Each row comes from the steps of one walk. Every step used is in the known rows, and no mark comes twice. Write the walk behind each row, first mark first.
In the rows, zero is written as 128.
Known rows
Z/J: [113 112 148 124  76 146 115 102 141  76 101 152 171  96 126 144 149 124
 122 135 150 102 116 121  82 126 132 108 101 147 134 140 122 149 152 134
 131  97  96]
A/J: [139 153 131 140 107 118 127 101 137  81 113 150 192 117 106 112 145 167
 108 101 158 102 133 111  97 125 128 157  95 150 128 136 116 145 146 134
 109 140 102]
B/J/C: [129 135  91 148  80 131 125 133 138  74 108 103 178 107  91 134 147 146
 120 149 109 115  99 142  69 166 160 142  92 153 126 111 153 138 138 179
 142  98 142]
U/J/C: [136  88  82 167  81 120 137 173 129  78 136 100 185  90 104 125 172 154
  99 150 153  92 125 135  73 164 131 163  94 151 122 140 157 185 131 173
 138 154 126]
M/E/L: [ 94 103  81 148  45 135 132 156 135  89 125 132 148 112 122 100 101 168
 116 172 106  79  80  87 124 174 121 136 101 159 158 164 132 132 154 172
 140 157 132]
X/L/E/J: [ 86  61  61 133  66 184 107 145 180 121 181 156 141 131 109 146 142 114
 134 113 169 129 107 122  74 195 106 117 124 156 184 142  93 154 151 128
 113  78 123]
M/E: [119  96 101 136  60 124 110 166 135 100 126 128 173 126 124  98 132 162
 134 162 125  90 101 112 110 143 117 132  99 139 156 142 142 151 155 159
 138 140 104]
S/J/A: [ 85 143 143 142  74 179 108 119 145 119 136 121 147 164 118 127 123 120
 137 163 165  84 142 160 151 141 128 104 106 139 128 154 134 138 148 145
 133  74  96]
Y/E/R: [109 112 110 145 114 109 115 105 134 107 135 148 165 139 120 102 193 176
 128 144 130  75 122 146  94 147 184 119  96 114 105 135 144 140 129 140
 106  60 153]
J/X: [128 129 138 133  73 154 141 158 136  95 102 132 161 123 130 146 132 157
  99  92 133  95 138 111  86 136 137 119 119 138 167 152 102 141 130 164
 116  90 138]
B/J: [122 149 122 124  59 138 109 120 118  77 106 128 165 119 104 140 132 167
 129 153 129 126 127 115 106 157 160 122  94 151 132 117 134 109 149 174
 136 101 117]
F/J: [121 147 133 127  71 146 110 107 118 110 128 123 195 110 145 111 121 148
 131 147 160  91 117 154  83 165 157 163  98 127 149 118 100 137 111 145
 110 106 143]
M/E/J/S: [103  67  66 145  38 154  86 166 158  86 168 119 160 154 128  90  76 167
 118 199 123 115  98  87 124 139  92 141  70 151 190 170 137 172 163 164
 160 108  75]
X/L/E/R: [ 73  79  64 162 108 152 129 127 171  99 166 164 146 121 107 127 194  93
 164 106 158  93 137 134  56 172 135 108 129 145 140 144 119 149 142  92
  96  62 152]
E/L: [ 95 132 114 159  85 142 139 132 116 100 112 146 130 107 117 134 106 146
 104 135 128  99 118 106 120 169 140 120 108 146 148 150 113 107 132 167
 127 137 142]
Z/J/A: [ 97 133 177 139  66 162 114 127 157  98 112 148 148 121 107 156 128 113
 132 153 157  82 131 130 114 114 100 100 110 138 139 154 133 170 151 113
 150  51  95]
L/E/V: [100 109 107 184 103 130 115 125 155  89 143 184 138 116 125 119 168 142
 102 139 166 102 107 144  90 169 103 138 108 132 157 104 158 149 124 131
 126 101  94]
A/J/E/V: [151 136 161 168 127 106 131  85 169  78 140 184 187  93 121  78 133 204
  72 125 159  82  67 126  72 150 121 191  95 118 149 118 128 157 133 147
 101 104  78]
C/J/X/L/E/V: [107 114  96 142  66 179 140 163 200  94 138 165 122 103 138 144 192 110
  79  60 146  62  92 119  56 168  82 182 133 148 187 150 129 148 134 127
 100  58 146]
U/J: [129 103 115 141  65 131 122 149 106  84 134 123 164 101 116 135 157 176
 112 150 175  98 149 114 109 149 129 134  99 148 133 147 141 152 144 162
 134 157 102]
U/J/N: [144 102 102 161  65 143 119 155 110 103 143 135 139 110  98 119 169 159
 134 131 160  88 160  84  85 132 146 169 100 156 151 152 161 174 128 152
 147 130 128]
E/R: [112 130 113 172 106 118 130 108 132  93 126 130 178 130 104 103 167 138
 128 134 147  96 160 132  97 129 163 112 101 120 129 143 131 141 113 134
 127  83 138]
J/A: [ 97 146 146 160  86 154 119 156 135 131 121 140 140 152 100 140 116 126
 127 139 149  93 160 138 142 131 107 124 118 115 151 142 133 149 126 129
 142  74 123]
E/M: [109 119 108 134  87 146 112 115 105 137 131 123 187 121 114  98 121 142
  94 140 172  95 179 125 109 168 134 140 109 132 163 147 125 102 113 173
 150 163 141]
L/E/R: [ 92 104  87 188  93 146 122 125 155  87 149 149 146 135  95 106 187 120
 137 129 154 104 156 147  82 152 148 102 108 128 131 135 140 171 132 108
 119  64 125]
S/J/T: [105 102 137 138 104 173 101 113 143 117 141 131 177 159 145  92 121 153
 144 119 141 122 102 135 135 172 176  93 114 127 137 131 135 119 172 160
  95 121 102]
J/U: [141 138 118 134  96 144 140 180  97 132 118 120 142 101 132 134 143 155
 142 140 142 102 155 137 102 141 121  97 102 110 145 138 152 129 109 128
 119 112 121]
C/J: [134 148 115 151  68 156 112 152 125 110 103 123 146 132 106 118 153 118
  88  99 141 105 136 140 114 129 135 161 108 119 149 145 145 138 124 149
 133 111 119]
C/J/N: [143 146  96 170  74 175 103 155 128 133 112 139 118 140  91 104 170 104
 111  89 129  92 140 113  88 115 149 191 108 126 165 152 162 154 105 137
 147  88 138]
S/J: [109 123 123 129  81 158 108 100 131  98 130 125 168 138 138 114 141 126
 128 143 164  99 123 156 120 152 164 111  97 147 128 140 128 123 155 172
 115 114  93]
X/L/E/M: [ 65  74  62 125  92 176 109 138 149 141 176 160 154 113 114 120 153  92
 128 108 180  84 149 121  74 210 111 135 137 161 180 144 111 110 146 129
 121 141 157]
L/E: [ 96 101  98 164  90 162 112 159 140 104 132 166 130 131 113 130 153 122
 128 116 154 118 135 142  90 162 122 113 122 139 151 120 132 155 150 121
 116 104 105]
A/J/N: [145 150 117 156 107 132 122 102 141 100 124 164 167 124  88  98 165 147
 138  91 142  91 141  84  73 110 146 178  96 158 154 141 139 164 130 128
 120 114 122]
X/L/E: [ 73  80  74 136 102 168 117 164 162 114 152 189 125 117 118 150 165  83
 153  92 159 105 109 129  68 181 112 122 140 156 164 129 109 138 156 112
  95  99 128]
S/J/C: [113 110  88 153 101 148 124 121 151  93 125 102 186 129 125 106 154 106
 117 140 141  92  93 177  84 167 164 133  93 156 114 136 146 152 142 177
 119 114 116]

Which walk is each row?
[107  81  78 159  59 176  99 145 161 113 162 141 141 140 103 129 129 144
 110 137 166 137 133 136 100 176 109 111 107 136 173 132 114 171 143 141
 134  88  99]
L/E/J
[125  89 129 150  83 148 116 162 116 102 151 127 176 127 122 112 134 195
 124 124 156 118 135  92 128 169 138 119 115 128 142 139 145 146 165 152
 118 159 114]
U/J/T
[ 63  78  82 142  55 203 108 165 194 142 190 156 123 154  90 161 119 100
 140 129 171 108 128 129 103 184  62 115 133 145 182 155  99 170 156 105
 130  36 125]
X/L/E/J/A
[102  62  83 118  41 177 146 196 165  76 166 147 140  96 132 173 180 141
 128  84 164  79 131  93  54 185 100 133 135 183 173 164 108 166 176 134
  94 103 141]
U/J/X/L/E
[100 166 157 142  61 165 111 125 131 132 133 124 172 132 124 124 108 139
 139 165 160  70 139 161 115 156 126 162 104 116 157 132 107 157 108 124
 128  59 144]
F/J/A
[ 86  99 108 171  47 197  99 163 172 133 172 139 122 164  83 140 115 135
 120 150 166 122 152 140 131 163  76 107 116 123 174 144 124 190 144 118
 151  39  97]
L/E/J/A
[159 155 108 137  72 163 132 198 106 131 112 103 129 111 122 126 158 132
 109 120 131  90 152 146 117 132 117 142  97 100 145 156 173 134 108 127
 129 100 128]
C/J/U
[ 61  42  48 152  73 195  91 161 180  99 196 172 122 139 122 139 102  89
 135 133 154 124 108 102  79 181  80 123 109 168 192 157 108 155 166 119
 116  70  97]
X/L/E/J/S
[134 132 118 117  86 160 129 149 117 119 136 100 153 117 150 123 148 145
 150 156 156  96 140 161 118 156 148  80  84 125 124 150 158 122 129 144
 109 107 100]
S/J/U
[122 133  98 151  91 138 127 126 135 106 127  97 207  94 133 100 137 126
 121 150 136  83  94 179  44 177 161 185  97 130 143 114 116 172  97 158
 112 104 164]
F/J/C
[155 122  99 131  67 152 128 167 117 137 151  96 153 114 124 132 118 181
 124 159 156 125 150 129 113 155 110  97  88 106 164 153 137 142 107 145
 138  84 119]
E/J/U
[146 158 126 110  75 146 138 152  97 127 131 100 172  87 155 120 135 165
 150 163 155  81 138 161  78 166 144 137  90 105 150 128 130 132  96 126
 105  96 148]
F/J/U
[139 129 146 148 113 138 126 114 151  92 135 168 180 114 111  88 116 182
 102 103 145  99  91 125  78 143 137 166 107 130 147 132 104 164 161 138
  93 109  90]
A/J/E
[115 124 138 154  50 149 124 173 119 106 143 121 146 131  96 146 136 164
 122 164 176  79 172 119 143 138  98 137 105 133 135 157 148 172 143 138
 156 107 106]
U/J/A
[117  99  85 158  69 104 122 134 148  79 138 109 189 130 112  74 168 165
 147 168 130  77 121 117 100 137 143 118  90 128 137 155 152 163 138 140
 137 101 127]
M/E/R
[102  99  77 130  49 210 136 202 183 106 133 147 123 125 123 151 174  97
 107  40 130  79 110 119  61 165 101 157 144 156 185 169 107 155 158 121
  92  61 152]
C/J/X/L/E
[100 105 128 171  96 168 138 142 135 115 130 166 123  98 125 107  82 158
  91 137 111  93  70 117 103 185 145 131 121 123 157 148 103 127 144 170
 108 111 125]
J/E/L
[ 81  75  80 107  69 201 134 160 164 130 162 149 157 117 128 138 147 112
 111  80 165  70 153 103  52 205 107 135 147 171 201 168  88 119 151 143
 108 106 182]
J/X/L/E/M
[ 83  84  93 125  78 188 143 183 172 102 143 170 135 116 133 165 157 108
 138  66 141  86 111 113  53 181 106 116 147 162 188 151  84 149 161 125
  85  69 155]
J/X/L/E
[ 98 121 102 116  56 158 139 129 193  61 145 165 144  91 126 168 169 155
 112 107 137  87  80  99  40 196 114 143 124 176 179 123 120 121 157 148
 101  47 148]
B/J/X/L/E/V
[139 140 104 165 127 109 148 125 155  72 113 130 199 105  92 102 160 145
 100 105 142  90 105 141  60 138 123 174  92 153 124 131 139 173 141 142
 114 139 126]
A/J/C
[133  74 119 139  59 161 116 149 114 127 177 114 187  94 118  82 123 194
  78 166 180  75 148 122  97 194 138 164 108 130 159 162 127 151 144 183
 143 163 117]
U/J/E/M
[142 113 123 132  44 165 126 153 154 103 129 102 175 135 119 139 106 187
  85 112 151 111 136 111  97 148 124 119 106 132 190 166  85 152 131 182
 132  68 137]
E/J/X
[143 119 126 160  80 179 109 166 147 129 121 139 138 125 113  93 127 136
  86 103 123 100  91 154  96 147 142 171 117  97 161 141 131 157 138 153
 115  76 100]
C/J/E
[116 133 116  79  47 166 140 137 155  77 116 131 164 107 126 176 135 156
 134  94 122  93 105  85  61 169 148 125 121 177 165 148  88  99 160 168
 102  71 163]
B/J/X/L
[128  78  83 127  28 138  95 152 153 107 153 101 185 141 119  94 110 186
 117 177 143 114  92 109 116 157 106 129  89 138 176 155 123 162 146 177
 153 126 100]
M/E/J
[115 127 115 174  62 186 133 158 142 118 121 150 109 109 116  90  99 143
  66 114  99  86  72 127 111 177 142 170 118 115 163 159 121 132 138 168
 120  97 128]
C/J/E/L
[103  91  96 160  70 161  94 137 138  95 158 135 150 149 125 113  76 143
 105 163 145 131 135 108 116 136 112 123  77 137 175 155 122 149 136 155
 152  92  80]
E/J/S
[120  76  67 176  57 187  93 149 161 137 171 154 118 147  85 113 146 130
 135 120 154 131 138 110  71 157 128 135 108 148 189 139 140 193 126 130
 146  59 120]
L/E/J/N
[127  98 178 154 101 136 114  82 174  72 126 184 164  68 143 109 136 157
  88 161 151  82  48 133  59 154 129 140 104 120 152 124 135 170 136 146
 120  67  72]
Z/J/E/V
[134  64  49 153  46 128 116 178 169 100 152  78 197 124 101  84 121 162
 104 176 116 102  63 131  75 172 106 156  89 141 167 150 142 196 135 181
 157 125 128]
M/E/J/C
[121  86 100 143  34 193 124 170 176 103 151 123 150 141 113 144 125 171
  96 102 151 123 136 116  84 172 104 106 118 146 193 157  93 182 150 154
 123  57 125]
L/E/J/X
[ 82  87  80 148  83 171 154 149 191  84 158 152 147 122 118 141 191 114
 150  66 146  75 139 113  42 166 133 106 136 152 164 167  96 161 146 105
  87  37 177]
J/X/L/E/R
[ 91 100 128 153  82 189 131 108 150  96 149 148 141 115 142  98  90 154
 105 154 126  87  58 143 118 198 172 120 105 146 142 156 105 121 164 187
  99 107 104]
S/J/E/L
[115  73 119 124  96 153  88 136 148 154 158 145 169 169 132  98 113 222
 112 129 127 131  72 114 125 190 149 108 107 106 156 126 124 136 160 164
 104  82 137]
Y/E/J/T
